What can hang from each mark:
dovi: zalin
suke: zalin
ridiv: dopode
terob: ridiv zalin
dopode: ridiv zalin
muvata: zalin
zalin: dopode muvata rafi suke terob

Known rows, with every way that one mark hangs from another:
dopode{zalin{terob}}: [-1.346 -0.071 2.159 -0.622 -1.531 -0.403 0.055 -1.216 0.097 1.462 -0.533 -0.532 0.158 2.828 -0.416 -0.942 0.339 1.992 -1.199 -0.179 0.287 0.197 -0.308 -1.337 1.449 0.364 -0.520 0.723]
suke{zalin{dopode{ridiv} rafi terob}}: [-1.649 2.369 -4.101 0.731 -2.948 -0.044 0.756 -1.167 2.512 1.020 -2.163 -0.200 -1.144 0.742 0.739 -2.165 -0.210 -0.628 -2.541 0.271 1.878 3.291 -0.490 2.111 1.339 1.082 -0.708 -2.314]
muvata{zalin}: [0.325 0.833 3.617 -1.573 -1.349 -1.658 0.333 0.614 -0.441 3.595 -1.253 -0.295 0.716 1.741 -0.256 -1.504 -0.998 1.414 0.222 -0.705 0.936 -0.652 0.980 1.149 1.321 -1.476 -0.279 1.532]
terob{zalin}: [1.133 -0.484 2.330 -1.307 -1.955 -0.737 0.665 -0.670 -0.388 1.893 -0.177 -0.452 1.126 0.841 -0.009 -2.019 -0.509 3.335 -0.824 -0.905 1.957 -1.917 1.113 -1.372 1.728 0.951 -0.437 0.862]
zalin{dopode muvata suke terob{ridiv}}: [1.214 1.567 -1.017 2.797 -1.395 1.014 -1.772 -0.711 4.094 -3.954 -1.992 0.034 -2.182 0.667 -0.066 0.128 0.077 0.316 -0.028 0.463 -0.767 1.252 -1.739 4.027 0.225 1.194 -0.185 -2.937]
muvata{zalin{dopode{ridiv} rafi suke}}: [-2.243 1.372 -1.668 -0.494 -0.793 -1.498 1.098 0.188 1.933 3.261 -0.685 1.527 -0.453 -0.488 0.611 -2.700 -0.274 0.713 -1.759 -0.088 0.169 1.880 -0.287 3.247 1.576 -2.184 -0.610 -1.758]
dopode{ridiv zalin{muvata rafi terob}}: [-1.663 0.463 0.546 0.142 -1.905 -1.506 -0.205 -1.519 0.708 -0.961 0.682 0.315 0.601 1.917 0.806 -2.469 0.940 1.326 -1.186 -0.200 1.489 2.802 -1.860 1.142 1.006 -0.825 -0.888 -0.759]
dopode{ridiv zalin{muvata terob}}: [-0.836 1.186 1.338 0.145 -2.064 -0.985 -1.140 -1.642 -0.130 -2.185 0.110 -0.873 1.285 1.772 0.786 -0.604 0.226 1.705 0.285 -1.060 1.721 1.461 -1.906 1.439 1.191 0.091 -0.298 -0.889]
terob{ridiv zalin{muvata rafi suke}}: [1.655 -0.968 1.210 0.056 -1.975 -0.229 -0.685 -0.828 3.155 -3.335 0.869 1.363 -0.616 0.385 0.460 -3.478 1.288 1.631 -1.000 1.069 0.092 -1.549 -1.087 1.330 1.110 -0.349 -0.362 -1.681]
dovi{zalin}: [0.376 1.469 4.268 -0.678 -1.595 -1.216 -0.263 -0.895 0.546 2.772 -0.337 -1.123 -0.693 0.760 -2.409 -1.969 0.016 1.218 0.234 -1.794 0.417 -0.629 1.224 0.401 1.456 0.905 -0.787 1.496]
suke{zalin}: [0.764 0.457 2.854 -0.856 -3.193 0.322 0.476 -0.428 0.338 0.562 -1.383 -1.300 -0.082 1.816 0.166 -2.071 -0.270 -0.984 -0.795 -0.284 1.683 -2.170 0.502 -0.445 1.787 1.811 -0.213 1.151]
ridiv{dopode{zalin{rafi terob}}}: [-2.303 -0.481 2.549 -1.048 -1.915 -2.258 1.082 -0.781 1.379 2.380 2.480 0.749 -0.888 4.580 -0.241 -1.934 0.872 1.288 -5.123 0.235 0.323 0.983 -0.076 -2.191 1.289 -1.172 -0.813 0.257]
ridiv{dopode{zalin{muvata}}}: [0.565 -1.094 6.318 -1.790 -2.259 -1.970 -0.944 -0.127 -0.616 -1.297 4.067 -0.611 0.363 4.624 0.088 -0.813 -0.228 0.543 -2.092 -1.354 1.125 -1.028 0.112 -1.860 1.355 0.206 -0.043 1.002]
zalin{rafi}: [-1.455 -0.170 2.817 -0.648 -1.778 -0.698 1.349 0.255 1.365 4.114 -0.164 0.286 -0.005 1.649 -0.543 -3.464 0.030 1.115 -2.287 0.326 1.363 -0.708 -0.112 0.552 0.971 0.243 -1.303 2.407]
suke{zalin{dopode muvata rafi terob}}: [1.548 -0.062 -2.032 1.718 -2.429 0.284 -0.439 -0.928 2.377 -1.910 -1.403 -0.234 -2.017 2.124 0.310 -1.948 0.510 -2.231 -2.576 0.715 0.854 3.487 -0.590 1.346 0.813 1.911 -0.280 -2.334]
dovi{zalin{muvata}}: [2.673 0.856 5.043 0.243 -1.532 -1.165 -1.519 -0.982 0.327 -0.226 0.277 -1.243 -0.465 0.875 -2.089 -1.662 0.346 0.028 1.197 -1.915 0.426 0.245 0.309 1.298 1.183 1.469 -0.415 0.908]
terob{ridiv}: [-0.338 1.825 3.869 -0.779 -2.813 0.291 -0.597 0.319 2.103 0.611 -1.061 -0.502 -0.133 1.828 -0.498 -1.579 -1.088 2.666 0.643 0.211 1.109 -1.801 0.392 2.335 1.218 1.180 -0.803 1.785]
ridiv{dopode{zalin{rafi suke}}}: [-2.829 -1.536 3.909 -1.586 -1.521 -1.874 1.397 -0.231 1.980 1.947 3.874 1.471 -1.049 3.554 -0.066 -2.976 1.771 0.184 -5.391 0.263 -0.374 -2.173 -0.444 -2.327 1.562 -1.463 -0.583 0.719]
dopode{ridiv zalin{terob}}: [-2.645 1.869 0.839 -0.656 -1.917 -0.945 0.003 -1.505 0.302 0.979 -0.524 -0.569 0.616 1.586 0.285 -0.917 -0.101 2.783 -0.261 -0.672 1.522 0.614 -0.835 0.441 1.640 -0.257 -0.586 -0.109]
ridiv{dopode{zalin{muvata rafi terob}}}: [-0.183 -1.006 3.107 -0.339 -1.858 -2.329 -0.388 -0.640 0.954 -0.611 2.906 0.548 -0.830 4.683 0.319 -1.816 1.413 0.294 -3.950 0.115 0.501 1.688 -0.767 -1.263 0.569 -1.132 -0.614 -0.534]
ridiv{dopode{zalin{rafi}}}: [-2.503 -0.939 4.740 -2.778 -2.069 -2.214 0.920 0.189 0.556 3.028 3.831 0.585 -0.186 4.713 -0.063 -2.771 0.556 1.235 -4.786 0.126 0.688 -0.619 0.554 -2.435 1.719 -0.656 -0.966 1.658]
dopode{zalin{muvata terob}}: [0.252 -0.695 2.647 0.344 -1.878 -0.610 -1.146 -1.166 -0.433 -1.471 -0.001 -1.051 0.419 3.018 0.038 -0.725 0.714 0.962 -0.427 -0.512 0.676 0.870 -1.149 -0.432 1.028 0.533 -0.104 0.129]

Rows:
[0.395 -0.099 -1.962 -0.561 -1.419 -1.190 -0.291 -0.815 0.518 -0.746 1.403 0.278 0.874 -0.062 1.167 -2.384 -0.577 2.510 -1.306 -1.242 2.806 2.464 0.218 1.921 1.536 1.140 -0.755 -1.596] => terob{zalin{dopode{ridiv} muvata rafi}}
[-1.296 2.074 -0.832 -0.372 -0.851 -1.084 0.211 -0.021 1.094 1.986 -1.362 0.382 0.216 -0.933 0.462 -0.801 -1.293 0.867 0.062 -1.213 0.365 0.516 -0.139 3.607 1.667 -1.444 -0.111 -1.748] => muvata{zalin{dopode{ridiv} suke}}
[-0.904 2.793 -3.014 1.137 -0.734 -1.028 0.215 -0.964 1.946 1.634 -2.895 0.498 -0.769 -0.870 0.270 -0.055 -0.597 1.028 -0.363 -0.715 -0.231 2.027 -0.817 3.849 1.085 -2.515 0.219 -3.314] => muvata{zalin{dopode{ridiv} suke terob}}
[2.354 1.740 -0.964 1.491 -3.170 1.451 -2.119 -1.059 2.844 -5.112 -2.196 -1.315 -2.183 2.169 0.593 -0.171 -0.743 -1.169 0.594 0.797 0.520 2.189 -0.243 2.980 0.911 2.966 -0.026 -3.169] => suke{zalin{dopode muvata terob{ridiv}}}
[-0.028 0.601 -0.269 0.806 -3.022 -0.040 1.286 -0.996 2.319 1.423 -2.436 0.054 -1.466 1.816 -0.166 -3.197 1.179 -1.320 -2.912 1.323 1.228 0.450 -0.419 -0.105 1.044 0.426 -0.534 -0.298] => suke{zalin{rafi terob}}
[0.138 -1.080 1.980 1.607 -1.104 -0.297 -0.679 -1.712 1.135 -2.556 -0.103 -0.204 -0.419 1.737 -0.089 -0.660 1.832 -0.204 -1.054 -0.277 -1.018 -0.582 -1.953 -0.547 0.977 -0.235 0.069 -1.009] => dopode{zalin{muvata suke terob}}
[-0.127 -0.225 0.405 -0.757 -1.716 0.038 0.568 -0.877 3.483 0.062 -0.016 1.652 -0.976 0.148 0.028 -3.813 1.017 3.064 -2.109 1.144 0.032 -2.393 0.034 0.421 1.425 -0.261 -0.712 -1.129] => terob{ridiv zalin{rafi suke}}
[0.291 1.139 0.795 1.111 -0.740 -1.209 0.746 -0.830 1.336 2.201 -2.861 0.556 -0.625 0.459 -0.589 -0.917 0.646 0.620 -0.757 0.343 -1.003 -0.990 -0.597 1.570 0.820 -2.774 0.262 -1.304] => muvata{zalin{suke terob}}
[-0.926 0.306 1.761 -0.134 -2.142 -0.387 -1.423 -0.869 2.421 -2.467 0.555 0.498 -0.913 3.376 -0.255 -2.480 1.081 1.752 -1.085 1.499 -0.090 2.262 -1.054 1.313 0.919 -0.196 -0.623 -0.784] => dopode{zalin{muvata rafi terob{ridiv}}}
[-2.779 1.640 -3.759 2.310 -1.086 -0.078 0.947 -1.138 3.444 2.210 -1.845 1.231 -1.530 -0.866 0.085 -1.826 0.337 0.640 -2.811 -0.063 0.433 2.077 -1.896 3.395 0.695 -0.375 -0.932 -2.337] => zalin{dopode{ridiv} rafi suke terob}
[2.162 0.864 2.691 0.418 -1.087 -0.516 -1.828 -0.595 0.640 -0.280 0.522 -1.510 -1.383 1.003 -2.180 -0.850 -0.181 -0.076 0.635 -2.304 -0.001 2.451 0.997 1.743 1.355 2.607 -0.580 -0.214] => dovi{zalin{dopode muvata}}
[-0.980 -1.721 1.168 1.292 -1.114 -0.656 0.082 -1.526 1.872 -1.421 0.716 1.038 -1.180 1.886 -0.324 -2.512 2.497 -0.463 -3.002 0.692 -1.017 0.710 -2.432 -0.488 0.713 -1.067 -0.323 -0.873] => dopode{zalin{muvata rafi suke terob}}
[-1.437 1.484 -0.074 1.881 -1.924 0.424 0.510 -0.836 4.879 0.203 -2.174 1.636 -2.157 0.891 -0.679 -2.611 1.248 1.443 -1.922 1.504 -0.800 -0.718 -1.656 2.873 0.414 -0.937 -0.984 -1.344] => zalin{rafi suke terob{ridiv}}
[-1.094 0.447 -1.068 1.303 -1.314 -0.487 -0.142 -0.344 2.381 -0.649 0.402 0.824 -0.498 -0.382 0.481 -2.298 0.120 -0.433 -1.392 -0.912 0.998 1.818 -2.166 3.771 0.791 0.310 -0.832 -1.361] => zalin{dopode{ridiv} muvata rafi suke}
[-0.894 -0.266 -0.483 -0.450 -2.370 0.682 0.793 -0.009 1.741 1.972 -0.597 -0.375 -1.662 2.234 0.010 -3.035 -0.209 -1.324 -3.230 0.874 1.533 1.150 0.904 0.203 1.646 2.162 -0.739 0.148] => suke{zalin{dopode rafi}}
[-0.780 1.013 -2.006 2.380 -0.110 -0.482 0.406 -1.842 3.768 2.592 -1.119 1.044 -3.753 -0.231 -2.928 -2.260 1.852 -0.094 -2.886 -0.164 -2.035 2.829 -0.106 1.221 1.009 0.343 -0.939 -2.403] => dovi{zalin{dopode rafi suke terob}}
[2.244 -0.360 -0.150 0.581 -1.675 0.875 -1.603 -0.737 2.683 -4.344 0.323 -0.098 -0.799 0.169 0.518 -0.794 -0.276 1.968 0.119 -0.125 -0.143 -0.455 -0.198 1.698 1.434 1.931 0.007 -2.891] => terob{ridiv zalin{dopode muvata suke}}
[0.554 -1.666 5.664 -0.774 -1.780 -1.707 -0.682 -0.319 0.856 -2.229 3.720 0.223 -0.379 3.566 0.328 -0.711 0.983 -0.826 -2.760 -1.118 -0.444 -2.458 -1.010 -1.781 1.292 -0.524 0.225 0.017] => ridiv{dopode{zalin{muvata suke}}}
[-0.813 -2.514 4.588 -0.903 -1.635 -1.947 0.204 -0.294 1.545 -1.024 4.319 1.177 -1.110 3.781 0.314 -2.552 1.957 -0.900 -4.345 0.114 -0.289 -1.025 -1.303 -1.771 1.184 -1.396 -0.241 0.129] => ridiv{dopode{zalin{muvata rafi suke}}}
[-2.019 -0.206 2.557 -1.718 -2.101 -1.324 -0.427 -0.721 -0.270 -0.317 2.377 0.181 1.406 2.066 0.916 -3.077 0.573 1.322 -1.139 -1.037 2.053 1.256 -0.998 0.887 1.551 -0.342 -0.762 0.685] => dopode{ridiv zalin{muvata rafi}}
[1.133 1.359 -0.268 -0.083 -3.310 0.206 -1.299 -0.644 0.514 -2.963 -0.773 -1.703 0.218 0.613 1.407 -0.794 -1.246 -1.651 0.677 -1.200 2.740 1.314 -0.289 2.684 1.603 2.800 0.092 -1.614] => suke{zalin{dopode{ridiv} muvata}}
[0.326 1.406 0.697 0.171 -2.023 -0.405 -1.408 -0.085 0.080 -0.763 -0.184 -1.329 0.972 0.451 0.692 -0.573 -1.780 0.846 0.876 -2.127 2.461 1.845 -0.847 3.725 1.167 1.834 -0.592 -0.679] => zalin{dopode{ridiv} muvata}
[-1.256 2.000 0.698 0.540 -2.276 0.021 0.170 -0.350 3.605 1.160 -1.703 0.945 -1.557 1.869 -0.649 -2.728 0.454 2.311 -1.231 1.227 0.452 1.070 -0.653 2.795 0.517 -0.171 -1.017 -0.088] => zalin{rafi terob{ridiv}}
[-0.331 0.769 0.572 0.140 -1.063 -2.045 1.291 -0.167 1.150 4.124 -2.106 0.977 -0.446 1.765 -0.493 -2.590 0.239 1.215 -1.757 0.968 0.099 1.959 -0.048 1.400 0.632 -3.032 -0.792 -0.239] => muvata{zalin{rafi terob}}
[0.316 -1.269 2.889 1.352 -1.517 -0.566 0.415 -0.137 1.894 -0.255 0.279 0.970 -0.690 0.742 -0.045 -3.148 1.598 -0.977 -1.769 0.006 0.190 -1.238 -1.967 1.348 0.425 -0.347 -0.596 0.551] => zalin{muvata rafi suke}
[-0.089 0.847 1.085 0.790 -0.628 -0.086 -0.333 -1.253 2.186 2.029 -0.490 -0.549 -2.424 -0.363 -2.541 -1.246 0.461 -0.090 -1.107 -1.511 -1.342 0.183 0.851 0.936 1.757 1.757 -0.455 -0.781] => dovi{zalin{dopode suke}}
[2.732 0.957 1.909 2.967 -0.961 -0.848 -1.231 -2.168 2.236 -1.642 -1.518 -0.351 -1.876 -0.467 -2.107 -0.948 2.067 -1.103 0.160 -1.296 -1.517 0.079 -1.110 1.767 0.539 0.052 -0.098 -1.802] => dovi{zalin{muvata suke terob}}
[0.450 0.999 0.624 2.791 -1.907 0.186 -0.681 -1.016 4.715 -2.968 -1.221 1.346 -2.243 0.864 -0.270 -2.459 1.669 0.070 -0.970 1.334 -0.802 0.108 -2.666 3.558 0.027 -0.686 -0.528 -1.981] => zalin{muvata rafi suke terob{ridiv}}
[-2.947 -1.050 0.583 0.733 -0.927 -0.393 1.385 -1.522 2.372 1.795 0.111 1.167 -1.293 2.125 -0.691 -2.813 2.203 0.694 -3.458 1.114 -1.123 -0.166 -1.532 -1.169 1.110 -1.399 -0.627 -0.177] => dopode{zalin{rafi suke terob}}
[-1.045 -0.266 -1.903 -0.514 -1.251 0.522 0.204 -0.622 3.812 -0.051 0.371 1.418 -1.783 0.230 0.020 -2.906 0.187 2.845 -2.592 1.345 -0.432 -0.243 0.129 1.012 1.605 0.844 -0.726 -2.231] => terob{ridiv zalin{dopode rafi suke}}
[0.351 -0.219 -1.021 1.900 -1.233 -0.179 -0.294 -0.204 1.789 0.213 -0.958 0.302 -1.204 1.833 -0.249 -1.547 0.446 -0.073 -2.062 -0.215 0.732 3.927 -0.891 2.466 0.193 0.814 -1.109 -0.902] => zalin{dopode muvata rafi terob}
[2.263 1.639 2.836 1.905 -2.552 -1.015 -1.329 -0.792 3.974 -4.079 0.250 0.443 -2.037 2.151 -0.075 0.222 0.893 0.032 -1.431 -0.266 -0.645 -1.495 -1.958 2.968 0.075 -0.861 0.152 -2.587] => zalin{muvata suke terob{ridiv{dopode}}}
[-0.912 3.319 -2.099 -0.009 -1.127 -1.710 -0.159 -0.521 0.411 2.568 -2.573 -0.218 0.297 -0.069 0.312 0.098 -1.803 2.027 0.531 -0.979 1.152 3.694 0.150 3.863 1.429 -1.453 -0.325 -2.231] => muvata{zalin{dopode{ridiv} terob}}
[2.080 1.230 0.441 1.022 -3.769 0.566 -1.147 -0.898 3.666 -3.819 -1.909 -0.048 -1.755 2.340 0.364 -2.690 1.030 -1.257 -0.547 2.049 0.949 1.339 -0.977 2.435 0.620 0.708 -0.425 -1.849] => suke{zalin{muvata rafi terob{ridiv}}}
[-0.664 2.110 -2.632 0.573 -3.020 1.115 -0.381 -0.676 4.332 -0.824 -2.194 0.018 -3.082 2.162 -0.282 -2.362 -0.397 -0.172 -1.922 2.312 0.577 2.787 0.270 1.999 1.338 1.932 -0.920 -2.415] => suke{zalin{dopode rafi terob{ridiv}}}
[-1.132 0.351 3.622 -1.513 -2.301 -0.999 -0.905 -0.544 -0.985 -1.453 1.535 -1.192 1.800 1.844 1.007 -1.239 -0.286 1.457 0.550 -1.552 2.193 -0.117 -1.034 0.895 1.719 0.673 -0.299 0.517] => dopode{ridiv zalin{muvata}}
[-0.282 -1.232 0.320 1.582 -0.976 0.069 -0.116 0.041 2.197 -0.171 0.527 0.520 -1.426 0.856 -0.181 -2.373 0.831 -1.195 -2.194 -0.104 -0.368 1.029 -1.680 1.864 0.650 0.937 -0.565 -0.584] => zalin{dopode muvata rafi suke}
[-3.094 0.421 0.409 0.142 -1.672 0.200 0.112 -1.188 4.166 -0.250 -0.176 1.541 -2.079 2.019 -0.363 -2.837 2.122 1.864 -2.620 2.138 -1.658 0.008 -1.348 0.460 1.042 -1.129 -0.797 -1.110] => dopode{zalin{rafi suke terob{ridiv}}}
[0.632 1.066 -1.756 0.912 -2.488 1.048 0.123 -0.895 1.706 0.067 -2.713 -1.493 -1.655 1.678 -0.265 -0.568 -0.462 -0.981 -1.595 0.016 0.819 1.168 0.459 0.352 1.361 2.432 -0.214 -1.509] => suke{zalin{dopode terob}}
[1.622 -0.918 2.514 -0.259 -2.928 -0.347 0.104 -0.255 1.087 -1.496 -0.591 -0.536 -0.617 2.187 0.301 -3.550 1.054 -2.307 -1.665 0.479 1.818 -0.296 -0.578 0.180 1.283 1.216 -0.208 0.447] => suke{zalin{muvata rafi}}
[1.694 -2.420 1.255 0.446 -1.297 -0.799 0.383 -1.046 1.284 -1.265 0.911 1.136 -0.121 0.019 0.449 -3.433 1.724 0.709 -2.305 -0.094 0.736 -1.543 -1.079 -0.599 0.935 -0.403 -0.283 -0.769] => terob{zalin{muvata rafi suke}}
[0.108 0.930 -0.015 1.453 -1.653 -0.002 -0.909 -0.540 1.332 -1.683 -0.178 -0.541 0.186 -0.622 0.592 -0.556 -0.767 -0.343 0.337 -1.765 1.220 0.364 -1.764 3.796 1.032 1.216 -0.161 -1.703] => zalin{dopode{ridiv} muvata suke}
[0.443 0.497 2.881 -2.672 -2.796 -1.915 0.247 -0.242 2.740 0.576 2.668 1.458 -0.773 2.828 0.189 -2.877 -0.548 3.364 -3.452 0.703 1.427 -1.266 1.218 -0.428 1.403 -0.381 -0.602 -0.328] => terob{ridiv{dopode} zalin{rafi}}
[0.962 -0.825 1.323 1.673 -1.440 0.511 -0.688 0.021 1.681 -1.142 -0.225 -0.579 -0.719 0.601 -0.196 -0.683 0.132 -0.885 -0.917 -1.203 -0.183 -0.108 -1.224 2.154 0.848 1.711 -0.082 -0.700] => zalin{dopode muvata suke}
[0.099 -1.940 4.213 -0.079 -1.467 -0.174 -0.568 -0.845 0.530 -2.022 1.423 -0.373 0.214 1.939 0.087 -1.423 1.118 -0.422 -0.820 -0.476 -0.308 -2.037 -1.386 -0.996 1.343 0.417 -0.041 0.440] => dopode{zalin{muvata suke}}
[1.255 -0.905 0.091 0.072 -2.532 0.414 -0.324 0.280 1.360 -1.236 -0.078 -0.801 -1.272 2.323 0.591 -2.846 0.169 -2.490 -2.202 0.431 1.157 1.989 0.021 0.807 1.341 2.439 -0.411 -0.842] => suke{zalin{dopode muvata rafi}}
[-1.357 0.122 0.013 2.062 -1.283 -0.242 1.558 -0.923 3.316 2.377 -1.839 1.388 -1.475 0.443 -0.731 -2.722 1.847 0.108 -2.926 0.820 -0.476 -0.392 -1.634 1.062 0.317 -1.026 -1.068 -0.272] => zalin{rafi suke terob}
[0.531 -0.943 3.272 0.853 -1.542 -1.616 -0.752 -1.462 1.501 -2.703 2.355 0.197 -1.152 3.550 0.191 -0.054 1.405 -0.744 -3.134 -0.729 -0.949 -0.964 -1.822 -1.208 0.801 -1.105 0.314 -1.694] => ridiv{dopode{zalin{muvata suke terob}}}
[-2.526 -0.686 1.874 -0.257 -1.733 -1.032 0.004 -1.088 1.030 -1.236 2.185 0.857 0.655 0.966 0.764 -3.208 1.614 0.197 -1.572 -0.306 0.705 -0.517 -2.253 0.618 1.321 -1.049 -0.421 -0.369] => dopode{ridiv zalin{muvata rafi suke}}
[3.630 2.530 2.545 0.590 -4.468 -0.755 -1.742 -0.719 3.166 -5.361 -0.047 -0.866 -1.946 3.601 1.101 0.041 -0.231 -1.620 -1.069 0.291 0.834 -0.438 -0.438 1.674 0.616 0.613 0.501 -2.442] => suke{zalin{muvata terob{ridiv{dopode}}}}
[0.179 -0.824 -1.890 3.134 -0.692 0.187 -0.084 -0.802 3.162 -0.575 -1.034 0.675 -2.101 0.708 -0.378 -1.630 1.248 -1.148 -2.895 -0.133 -0.877 2.290 -2.194 2.471 0.092 0.424 -0.580 -2.092] => zalin{dopode muvata rafi suke terob}
